(in the rows, 128 means zero)
Known rows, with every step that occurs:
Q > B > Z > Y: [111 135 162 113 102 155  69 115 140  84 170 119 131  95 106 113 175 123
 154  66 117 140 102 101 139 153 139  79 108 153]
R > H > Z > Y: [112 141 145 136  98 118  81 105 135 100 100  48 133 120 117 113 152 179
 128 129 128 139  77 111 112 148 135 113  71 184]
Q > B > Z > H > R: [100 144 139  95  25 197  31 115 139 120 195 149 156  84 108 133 181 139
 128 101  90 164 116  97 110 114 141  67 130 156]
R > B > Z > Y: [ 84 120 179 108 129 155  66 106 170  86 114 126 123 128 107 104 168  97
 148  69 132 156  90 101 130 149 136  98  83 151]
S > C > Q > B > Z: [134 160 166  81 126 142  89 111 130  98 128 123 181 126  72 137 142 113
 112 110  75 167 131 149 129 123 105  74 155 123]
Y > E: [133 126 123 129 122 126 162 135 136 133 142  79 151 120 128 146 114  92
  99 115 146 124 158 108  86 136 123 114 121 141]
S > C > Q: [151 151 152 109 151 107 127 121 130 118  93  88 171 152  78 153 116 116
  79 121 112 169 144 158  92 132 112 121 157 118]
B > Z > Y > E > D > V: [ 59 123 119 140 157  96 169 117 169  85 173 102 140 129 110 136 124  77
 136  65 170  87 142 124 129 195 129 132  75 122]
Q > B > Z: [117 143 148 117  97 162  91 126 130 122 187 136 147 100 103 125 155 107
 130  91  95 144 127  96 120 146 126  77 134 148]
B > Z > Y: [100 133 148 129 115 146  94 113 153  92 151 111 116 111 106 119 163 108
 143  66 142 154  93 103 119 157 144 112 104 154]
S > D: [132 150  97 170 137 122 170 143 121 134 161 100 149 145 100 152 116 108
  52 108 120 127 132 122  73 178 131 110 144 139]
V > D > E > S > Q > B: [143 170 105 156 140 115 176 166  99 134 222 209 191 113  73 147 129  88
  63  97 115 106 227 133 157 156 114  84 173 140]
R > H: [129 152 140 153  79 124 107 132 123 132 123  88 165 131 114 131 137 126
 102 121 117 146 118 105  74 162 124 114 127 162]
R > Z > Y > E > D: [ 79 143 127 144 135  80 162 114 147 103 119  90 136 137 126 115 124 112
 134  91 156  88 131 120 114 156 129 101  71 151]
V > D: [142 121 117 153  99 118 154 149 137 158 149 131 139 130 102 122 112  89
  89  84 129 139 158 108 101 147 123 124 139 134]
D > E > S > C > Q > B: [167 181 137 120 185  97 170 124 104 111 170 160 209 131  71 150 129 123
  63 124  92 114 195 162 146 131 107  82 197 115]
H > R > B: [ 99 124 156 106 106 158  73 124 153 133 109 132 129 127 118 121 141 127
  82 124 114 157 147 115 101 112 121 100 118 149]
S > C > Q > B: [161 156 164  93 135 118 102 123 115 110 110 105 184 129  71 148 130 134
  92 120  87 157 152 156 116 124 105  88 160 114]
Q > B > Z > Y > E > S: [108 128 137 124 136 132 140 105 142  84 180 122 135  83 125 124 154  90
 153  84 148 100 142 101 163 122 120  63 110 159]
D > E > S > C > Q: [160 177 124 141 197  90 193 127 116 115 151 151 196 147  79 151 113 110
  51 126 117 124 187 165 120 138 117 122 193 120]
Z > Y > E > S > C: [135 128 135 153 188  86 169 118 148  87 136  88 140 114 109 178 123 108
 101 118 155 108 148 137 121 122 111 111 142 137]
Y > E > D: [105 134 115 144 114  90 200 133 146 138 155  91 162 128 124 147 110  87
  90 101 151  91 166 117  97 158 117 113 111 122]
D > E > S: [136 157 104 178 167 109 196 139 120 136 211 161 169 122 105 136 123 102
  63 108 136 100 186 112 113 159 135 121 174 142]
V > D > E > S > C: [157 156 102 181 172  84 211 154 129 149 204 190 184 134  77 160 108 100
  48 107 107 102 203 142 126 153 106 120 197 117]
R > B > Q: [125 111 196 103 146 151  75 131 138 125 132 126 114 142 111 127 148  95
 114 111 104 156 160 104 114 152 151 108 116 131]
D > E > S > Q: [127 173 108 172 173 121 181 152 105 118 201 170 173 122  86 166 128  88
  51 114 137 119 199 131 123 174 127 120 170 155]
H > Z: [124 131 126 134 119 129 125 120 132 141 146  86 122 119 119 127 126 147
  96 133 122 137 130 108 103 134 132 119 113 161]
R > H > Z > Y > E > D: [ 78 139 133 136  96  82 155 104 152 103 112  35 155 119 127 125 130 154
 119 126 147  86 103 126 121 154 120 100  48 169]
Z > Y > R: [135 129 166 117 132 112  91 134 141  89 142  71 105 103 118  93 138 135
 105  77 151 154 131 133 104 138 136 120  92 148]
C > Q > B > Z > H: [126 157 146  80  50 171  65 102 124 109 137 121 181 110  87 111 165 110
 146  84 105 173 121 116 118 118 145  77 123 136]

Rows:
[115 154 122 143  78 140  84 120 123 133 128 123 156 134 107 129 150 133
 124 111 118 153 110  97  74 129 157 110 119 159] : R > Z > H
[153 142 129 116 186  89 196 115 131 115  98  93 171 136  98 167  95  80
  73 141 139 128 182 159 120 100  97 105 162 126] : Y > E > S > C > Q
[ 94 133 105 168 154  81 176 140 135 133 174 129 159 144  99 148 109  96
  80  87 143  99 177 124  97 208 127 143 123 109] : E > D > V
[111 142 143 143 134 117  88 116 131  98 114 105 119 136 111 112 147 138
 136  91 134 139 104 108 104 146 146 112  91 170] : R > Z > Y
[127 151 119 162 153 120 152 142 112 120 153 142 131 117  92 172 127  81
  71 115 145 139 178 122 117 151 118 113 155 156] : E > S > Q
[120 135 123 125  45 165  68 125 138 134 154 107 146 111 108 145 157 141
  93 116 130 167 132 110  72 121 148 111 133 153] : Z > H > R
[150 152 131 130 179  94 165 116 122 115 104 120 161 140  81 157 107  93
  70 124 124 149 165 155 114 115 105 109 177 124] : E > S > C > Q
[128 151 158 110  87 121  88 125 127 127 124  51 134 105 127  83 123 171
  90 146 109 154 125 126  96 120 116 106  90 174] : Y > R > H > Z
[123 141  69 195 213  91 208 139 110 126 188 143 148 153  94 169  96  83
  38 105 138  99 175 128  98 191 132 123 164 130] : E > S > D > V
[123 131 176  96 136 129  86 135 144 125 120 107 130 119 114  87 129 113
  85 102 125 156 159 127 103 121 120 111 108 137] : Y > R > B
[107 123 181  82 151 123  61 110 155  94  97  67  97 110 122  66 142 164
 113 110 130 148 119 131 134 106 131 108  50 163] : H > Z > Y > R > B
[114 107 223  58 167 134  32 115 152  84 114  72  69 112 126  72 155 159
 132 117 113 161 138 131 147 115 154 100  48 154] : H > Z > Y > R > B > Q
[111 184 127 140 142 153 139 143 107 106 235 206 183  98  82 156 158  86
  86 102 107 119 190 120 159 165 123  77 167 154] : D > E > S > Q > B > Z
[134 144 171 119 100 111  69 130 135  89 116  52 130 104 118  86 147 148
 118  94 138 156 112 133  94 144 127 109  87 165] : Z > Y > R > H
[ 75 116 107 139 177  68 182 114 155  99 147  60 133 132 120 134 107 130
 110 108 171  74 153 130 132 179 132 137  53 131] : H > Z > Y > E > D > V
[137 171  90 172 153 120 197 153 110 137 202 135 186 149  98 146 122 115
  32 109 116 103 149 129  78 198 139 122 160 133] : S > D > E
[ 92 136 121 129 144 117 132 106 144  98 118 119 101 112 137 121 129 128
 118 125 158 110 144 120 130  86 123  82 104 185] : H > R > Z > Y > E > S
[103 166 146 108  53 188  40 134 116 101 177 142 172  93  73 159 181 101
 128  95  99 170 131 109 113 151 136  79 128 152] : S > Q > B > Z > H
[107 131 139 120 100 113 115 104 142  99  97  28 148 116 134 119 138 163
 133 138 145 116  91 113 112 132 124 106  56 183] : R > H > Z > Y > E
[102 153 131 119 136 152 148 132 122 102 185 151 155  89 104 168 139  61
 112 115 126 122 182 114 150 127 102  63 136 160] : Y > E > S > Q > B > Z
[104 136 123 151 169  97 159 108 137  98 122 110 120 126 133 120 124 105
 131 110 167  98 140 114 131 111 128  96  98 174] : R > Z > Y > E > S
[125 110 231  72 159 136  34 130 153  81 118  91  81 117 116  83 158 121
 132  90 125 166 155 132 134 137 156 105  77 137] : Z > Y > R > B > Q
[100 122 146 116 117 141 125 112 163  91 150  83 128 107 120 125 145  89
 146  85 158 132 109 103 116 140 136 103  90 158] : B > Z > Y > E
[114 123 185  95 147 122  63 126 154  84  99  84 113 115 112  76 147 125
 110  81 141 159 129 134 116 130 129 112  75 142] : Z > Y > R > B
[101 151 135 124  98 144  85 123 129 138 130 135 117 133 121 120 132 148
  95 132 110 151 134 115  89 115 130  93 123 172] : H > R > Z
[101 130 151 103  61 174  43 117 152 133 115 132 146 124 109 127 159 135
  95 113 116 168 127 105  84 109 138 100 114 148] : Z > H > R > B
[ 69 132 136 132 115 108 165 113 174  94 160  89 139 112 125 123 141  80
 136  68 165  99 123 113 124 171 125 103  83 138] : B > Z > Y > E > D
[ 74 131 165  94  92 184  62 109 166 129 133 152 128 120 116 110 155 109
 102 108 106 166 127 106 115 116 120  87 116 157] : H > R > B > Z
[109 113 189  84  76 186  17 122 150 122 131 134 124 128 119 136 171 128
 111 122  99 176 149 108 101 117 169  91 113 139] : Z > H > R > B > Q
[110 136 174 104 116 136  77 121 156  85 161  87 103  93 116  81 149 115
 128  68 145 163 116 127 118 139 136 107  92 155] : B > Z > Y > R
[113 153 194  92  79 142  31 119 137  71 154  84 143  81 111  74 171 144
 151  86 105 158  97 122 131 140 122  68  84 170] : Q > B > Z > Y > R > H
[126 158 148 114  84 134  65 126 124 122 134 109 141 118 114  90 135 143
 112 105 115 161 132 120  75 111 145 107 107 160] : Y > R > Z > H
[ 96 149 184 106  83 133  54 121 149  79 137  72 129  98 122  78 160 132
 136  86 130 167  90 124 109 146 129 103  81 172] : B > Z > Y > R > H
[ 89 133 140 107 120 130  97 111 151  98 110  89 115 122 131 115 135 147
 128 120 146 129 125 124 113 105 129  92  80 179] : H > R > Z > Y > E
[123 130 154 105 132 111  88 124 144  93 136  48  92  94 122  75 135 169
 107 107 141 150 123 133 120 120 135 118  71 164] : H > Z > Y > R
[ 68 121 176  89 107 176  36 101 178  90 123 136 108 116 114 106 171 123
 127  90 126 167  94 112 129 121 129  90  86 162] : H > R > B > Z > Y
[145 134 122 157 181  97 191 126 138 122 152 108 157 120 110 184 105  90
  76 140 131 106 176 132 106 117 101 107 169 133] : Y > E > S > C
[ 90 139 132 114  38 191  54 114 156 129 171 130 137 104 110 135 163 125
 113 103 119 177 108 102  85 122 147 101 130 160] : B > Z > H > R
[ 88 141 133 133 152 132 145 119 147  72 155 119 123 100 104 158 143  56
 124  95 171 130 146 121 150 141 121 100 107 171] : B > Z > Y > E > S > Q
[ 95 146 144 122 112 132  65 113 141 101 114 109 103 127 120 112 151 162
 124 105 131 152 106 122 109 121 137 100  93 180] : H > R > Z > Y
